Each row comes from the steps of one walk. Every step used is in the known rows, and no mark comes twice. Write the walk behind each row, first mark first.
Known rows:
j -> d -> x -> a -> t: [-42 -15   5  40 -40 -15  31  12  -1   8 -46  -8 -24  -5   0  27 -26  -8
 -14 -19  38  15  16  65  47 -13   4 -25  14  17  -8  11   6 -17  36   8
 -33 -39   7   5  15 -26 -14   0 -36]
t -> e -> c -> w -> a -> x: [-45 -23  23  42  51  -8  28 -26  25  20 -32   7   8  23  24   8 -12  30
   4 -27  25  34  -7  40   0  20 -10   5  25  -8 -18   3  -6  24  46   5
  -2 -10  -6 -42  -1  27 -10 -19  -7]
z -> x: [ -4 -21   1  17   0  14  25   8   9  15  12   7   6 -10  15 -11 -23  24
   6  -9  19  -1 -29  22   8  13 -18 -13 -16   5  -5  33 -14 -11  26 -17
   0   9 -11   6  23   2  -3 -20  10]
d -> j -> z -> x: [ 28 -13 -17  31  16  15   9  12  16  13  18   4  -8 -17  30   0   8   2
  -3  -8  16  13  -5   0  21  24  12 -34 -32   6 -40  49  -3   1  20 -10
 -22 -12  -9   1   7  -2  12 -14  27]
j -> d -> x: [-12  -4 -14  32 -22  -3   5  11   8  38  -9  10 -17 -11  -2  14 -32   8
  -5  -7  19  13  -6  14  35 -24   5 -26  -5  11 -13  13   9   1  46   9
   1 -15  15  -3  11   4 -10  14 -17]
d -> x -> a -> t: [-37 -22   6  28 -34  -6  47  14   0  -8 -52  -5  -4   2  -2  20 -19   0
 -18 -25  32  17  12  67  38   8  -8 -11  21   2  -4  17  -1 -12  31   4
 -29 -26   3  -6   3 -23 -19   4 -37]
w -> a -> x -> d -> j: [-25 -32  10  17  26 -12  22 -23 -22  53 -38  11   3   0   4  30 -26  21
 -29  -3   9  30   3  42  23   8  18  -6  13 -24 -51   2  -1  -1   3   7
  -2 -17  -1   5  15  19   9  17  -2]
t -> e -> c -> w -> a -> x -> z: [-33 -23  45  70  30   0  31 -20  34   4 -33   7  29  22  20  19  -4  31
  11 -23  20  41   6  56  10   7 -22   6  32 -15 -25  18 -10  35  49   4
  13 -32 -21 -47  -4  19   7 -21 -15]
d -> j -> z -> x -> a -> t -> e -> c: [-11 -26   1  63  24   0  35   4  20 -35 -36 -24 -16   3  78   1  19  -2
  -1 -31  36  29  13  45  23  53  27 -49   7   9 -23  44  -5  -7  22  -6
 -58 -30 -34  -8   4 -19  -9 -41  23]
x -> a -> t -> e -> c: [-50 -21  12  41   4  -9  41  -4  17 -31 -59 -20  -7  13  52   5  14  14
   2 -31  38  17   2  58  11  26  14 -20  37   3   6  10  -8  -9   8   4
 -32 -19 -19 -14  -8 -13 -32 -22  -8]
x -> d -> j -> z: [  3  -5 -17  35   9  11  11  -2  -5  34  -7   6 -14  -6  27  19  19   5
 -13   0 -10  27   6 -12  10  13  40 -26  -7  -8 -52  23  -5  -4  -1  10
 -21 -11  13   4   3   7   7  16  21]
d -> j -> z -> x -> a -> t: [ -3 -27   2  36   1   4  33  15  14 -18 -21 -13 -15 -11  32  12  14 -12
 -13 -19  36  17  16  50  30  36  12 -33 -16  12 -36  48  -5 -22   8  -8
 -56 -32 -20   8  13 -31   2 -30   9]
c -> w -> a -> t -> e: [-46 -39  41  15  15  -7  42   0  12   4 -38 -12   7  -4  37   3   2  14
  11 -26  44  20  15  66   6  16   0   9  29   9   3   9  -7   6  16  16
  -8  22 -14 -34  -1   2  -6 -14  -9]
w -> c: [-32 -16   3  13   2  -8  20  -2  -8  15 -25   4   3   6  15   7  -5  17
 -12 -10  30  10 -21   5  27  -6  11   6  -8  -1  -3   0  10  -9  35   0
  -6   3   8   5   4   7 -18 -25  -2]
a -> w -> c -> e: [-49  -8   4  31   0  -5  20 -22  12  14 -38  15 -15   1  34  -5  35  35
  -1 -13  24   3 -24  15  14  -6  -2  14 -26 -19  -3   2  22 -24  52   9
  -3 -28   9  -1 -24 -15  -9 -43   8]
t -> e -> c -> w: [-38 -17   3  42  41  12  21 -23  41  -3 -15   4   2  13  34 -12  11  29
  26 -18  14  20 -13   9 -21  23  -1 -14  12   0  -1  21 -12   5  34   9
   0   4  -6 -35  -8  21 -18 -17  12]
a -> w -> c: [-38 -13   3  15  10 -20  24 -20  -3  13 -26  16  -2   8   5   5   4  12
 -10  -6  29   6 -17   8  22  -7 -12  21 -29 -15  -3   1  17 -17  41   0
   3 -15  -7  -3 -10   0  -9 -35   9]
t -> e -> c: [-20 -11  -7  33  22   3  16  -9  22  -2 -29  -2   0   8  50  -7   6  28
  14 -16  19  15 -18   9   1  11  14 -21  22  -2   1  10  -6   9  22   0
   3   3 -11 -21 -10  16 -27  -8   9]
e -> c -> w -> a -> x -> d -> j: [-48 -39   5  27  73  -9  24 -53   3  41 -14  17  -1  28  -1  19 -21  31
 -12 -15   1  46   1  35 -14  31   8  -4   4 -20 -53  13 -10  -7  33  13
 -15 -31  -3 -15  21  40  13 -12   7]
x -> d: [-27 -12   2  24  -9  11  26  -1 -18  37  -6   9   0  -1   9   6 -15  26
  -8  -2  -7   9 -22   9  -2   0  10  -9   9  -8 -23   4 -14 -15   4   2
   2   8  11   7  18  14  -8   8   3]
c -> e: [-24  -4   1  24 -15  22   8   0  26  19 -21   7  -8 -13  36  -9  32  41
   9 -17  12   1 -26  20  -1  -4   8 -13   1  -1  -9  14  -2 -12  22   8
  -4 -12  18  -5 -17 -10 -11  -1  -7]
t -> e -> c -> w -> a: [-36 -31  25  25  55   1  23 -26  30   6 -27  -3   8  11  39  -6  -1  38
  18 -28  20  29 -12  17 -16  23  -7  -5  24   7  -8   4 -10  10  34   6
  -9  11 -12 -34   3  31 -18 -22   2]
a -> x: [-18   1  -7  25  -5  -1  20   2  12  30 -18  16  -1   7  -9  15 -11   9
 -13  -5  18   4 -11  36  23  -8  -2   4  -1 -11 -16  10  -2  12  23  -1
  12 -20   8 -12  -8   1  -5   7 -18]
r -> x -> a -> t -> e: [-48 -23  31  55 -21   3  48   3  12 -10 -52  -8 -16 -17  51   9   1  -1
 -16 -28  40  -2   6  82  43  28   3 -27  47   0  10  12 -18  -9  13  -6
  -8 -24 -26  -5   0 -33 -16   6 -36]
j -> z: [  7  13 -10  24  -9   9   8  16  14  19   0   4  -5  -6  19  11  23   0
  -7 -15  12  11  -8  -5  15  -5  10  -7  -9  14 -30  16   2  12  19  -2
 -17 -12  17 -13  -7   1  -8   4   0]

Which walk is each row?
[-32 -18  34  44  36  -3  27 -29  34  13  -9  15  27  25 -16  24 -10  26
   1 -25  21  35   1  58   0   5 -32  13   9  -8 -40  20  -9  21  54   2
   0 -50 -13 -36   5  30  13 -26 -21]  e -> c -> w -> a -> x -> z
[-45 -33  26  34   5  -9  44 -13  -6  -6 -34   8   0   2   5  -2 -21  19
 -11  -7  28   6 -29  21  32  17 -37   9 -32  -8  -7  16   4 -33  46 -22
 -34 -24 -25  16  27 -18  -8 -63   6]  z -> x -> a -> w -> c
[-38 -21  21  23  -3  -9  32  -7 -30  60 -30  12  11   8   1  30 -36  28
 -26 -10   4  21 -14  41  20  -5   4  11  21 -15 -39 -10  -7   8  17  -1
  -4  -5  13   1  25  19   3   8 -15]  w -> a -> x -> d
[-53 -20  23  26   0 -17  36 -24  -1  -6 -56   7  -3   8  -5  12   5  11
 -15  -8  27   9 -13  12  31   2 -21  14 -17 -14  -9  -5  13 -28  34  -8
 -28 -34 -11   8   2 -14 -19 -37  -7]  x -> a -> w -> c
[-51 -36  17  -5  51 -19  34 -29  20  -2  -8  -6   0  24  13   3  -1  21
   5 -41  43  24  -1  65 -20  25  -9  10   5  18 -12  14  -7 -15  40  14
 -31  -7  -6 -29   8  28  -2 -40  -6]  e -> c -> w -> a -> t
[-31  -8  20  76 -12   9  30   0   9  -5 -35   4 -18  -2  46  -3  33  26
  -9 -28  17  14 -28   9  28  16 -16   0 -34   0 -30  18  17 -24  67 -14
 -59 -50   4  11  10 -37  -3 -71  10]  j -> z -> x -> a -> w -> c -> e
[  2  -4  -5  54 -13  19  26  20 -15  37  25   3  -1  -4  30   5 -15  22
 -10 -12 -14  13 -24  -2   8  11   9 -15 -12  11 -45  28 -12  -7  29 -12
 -25   8  10  12  38   5  10 -19  21]  j -> z -> x -> d
[-28  -9   4  46 -33   2  16   6   9  22 -39   5 -18 -12 -10  20 -32   7
 -10 -10  15  19  -4  20  46 -17  -7 -30  11  11 -17   7   3  -8  39   0
 -24 -39  11   8  22 -14 -20  11 -29]  j -> d -> x -> a
[ -9 -36  -8  25  17  15  25  -9 -12  29   8   8  -3 -12  21  -6 -27  27
  -5   6  -1  14 -17  13   3  28  12 -36 -14 -14 -32  40 -17 -27   4  -4
  -2   8 -16  21  31   7   9  -9  29]  z -> x -> d -> j
[-37 -13  -7  16  49  11  17 -31  40   5   9  12  -2  21  -2 -11   6  27
  20 -21  11  17 -19   6 -30  22 -13  -4 -12   5 -14  23 -15 -12  43   6
 -12 -11   0 -25   1  26 -10 -24   3]  e -> c -> w
[  4  -5  10  46 -36  11  24  15  18   6 -14  14  25  -6  -6  23 -15  15
  -4  -8  11  19   6  31  37 -12 -16 -13  12 -11 -21  33  -4  15  42   0
  21 -24  -2 -19  -6   0   1  18 -24]  d -> x -> z
[-25 -26  21  29   5   7  37 -10  14  -2 -19  10  -2 -11  -5 -11 -12  21
   0  -8  13  -5 -25  30   9  18 -49  -6 -25  -8 -10  28 -12 -32  22 -23
 -23 -22 -30   6  21 -16  -3 -32   6]  z -> x -> a -> w
[-61 -12  11  74 -29 -12  17 -15   8  16 -67  11 -33  -4  19  10   0  25
 -12 -17  23  20 -13  22  51 -18  -7  -9 -15  -5 -11  -4  32 -24  82  11
 -32 -67  14  10   3 -34 -12 -36 -20]  j -> d -> x -> a -> w -> c -> e
[-35 -31  19  10  26 -24  33  -7   3  -3 -45 -19   1  11  67   5   2  23
   2 -36  54  19   1  66   9  16  22  -5  39   8   2   3   1   4  15  10
 -16   8 -19 -23  -5  17 -20 -25  -2]  w -> a -> t -> e -> c
[-49 -40  15  52  68  -4  29 -44   4  29 -39  11   0  23  32  15 -15  37
  -4 -14   4  51   5  31  -5  34  21 -14  27 -27 -39   8  -8   8  29  16
  -1  -9 -12 -25  11  32   7  -7  13]  t -> e -> c -> w -> a -> x -> d -> j
[ -3   4 -25  54   4   5  14  -4  -9  48 -14  14 -13   5  11  31   6  -4
 -30   0  -8  29  12   7  23   7  39 -17  -5 -20 -64  20   0  13  11   8
  -9 -34  17  -1   0   1  13  17   9]  a -> x -> d -> j -> z
[-34 -13  19  16   2   0  30 -18  17  -1 -41   9  -6  -8 -15   6  11  10
  -4  -7  12   0 -12  21   7   6 -33   2 -10 -13 -14   7  -7 -23   4 -10
 -20 -38 -15  -3  -5 -15 -14  -7  -7]  x -> a -> w
[-23 -19  10  73  14   6  22 -12  16  -9 -43   5 -24 -12  52  -2  41  19
 -10 -20  21  21 -12   7  31  28   2 -19 -43 -11 -37  30  18 -33  57  -7
 -57 -62  -9  14   1 -38   4 -65  25]  d -> j -> z -> x -> a -> w -> c -> e
[-35  -5  -5  41 -10   3  32  -3 -16  53 -17  18  -1  12  -5  20 -24  17
 -22  -1  -6  14 -15  30  14  -5   7   4  12 -20 -29   4 -10  -1  18   0
  15 -11  14   2  10   7   2  11  -7]  a -> x -> d
[-42 -21  17  12 -22  -4  41   7   4 -12 -47 -12  -5  -1   6  13   3   1
  -7 -19  35   4   1  61  20  10   0  -6  13   6  -2   9 -11 -22   0  -2
 -32 -22  -8   2   2 -24 -19 -10 -25]  x -> a -> t
[-42 -40  18  25  45  -2  28 -36  -6  51 -21  18   3   8 -12  23 -21  24
 -20  -2  -1  37   7  40   3  20   2   1   4 -23 -49  12 -12  -5  16  13
  -3 -15   0 -10  18  21  17   6  -4]  c -> w -> a -> x -> d -> j
[-47 -21   9  41 -10 -23  42 -13 -11  -4 -60  13  -2  11 -12  20 -22   6
 -26 -14  22  21  -8  15  49   1 -28  10 -11 -20 -10   2  20 -17  62  -4
 -26 -39  -2  -1   4 -13 -21 -25 -18]  d -> x -> a -> w -> c
[-20 -20  11  46  38   1  19 -22  -3  50 -12  14  -3   7  -2  34  -2   8
 -24 -10  -4  44  17  19   9  19  16   1  -2 -12 -73  15  -5  12  26  16
 -25 -28  17 -17  16  20  24   5   2]  c -> w -> a -> x -> d -> j -> z
[-11   2  16  48 -28   9  24   6  17  17 -20  16  20   6 -12  27  -2   8
  -8  -1  17  10   2  52  28 -18 -17   1   6 -20 -26  23  -5  21  26  -6
  26 -41  -6 -18 -13  -8  11   8 -24]  a -> x -> z
[ -3 -11   3  41  18  -7  16  -9 -20  54 -25   9  -4   3  15  41  -6   6
 -36  -9   4  38  10  21  30   5  33  -9   9 -13 -69   4   2  18  12   6
 -24 -28  13  -2  13  16  17  14   1]  w -> a -> x -> d -> j -> z
[-28 -16 -14  33  12   2  22 -18 -10  44 -24  18  -7   4   1  22 -14  13
 -23   8  -3  23   4  29  18   8  26 -16   3 -31 -41  17  -5  -5   3   6
  13 -22   4   5   1   6   9  22   4]  a -> x -> d -> j
[-59 -15  12  60 -23  -6  33 -16   7  -4 -72  15 -15   3  17   7  11  34
 -17 -24  17  22 -15  25  40   2 -17  -1  -8 -24  -9   2  22 -24  74   5
 -26 -54  11  -2 -12 -30 -20 -32 -19]  d -> x -> a -> w -> c -> e
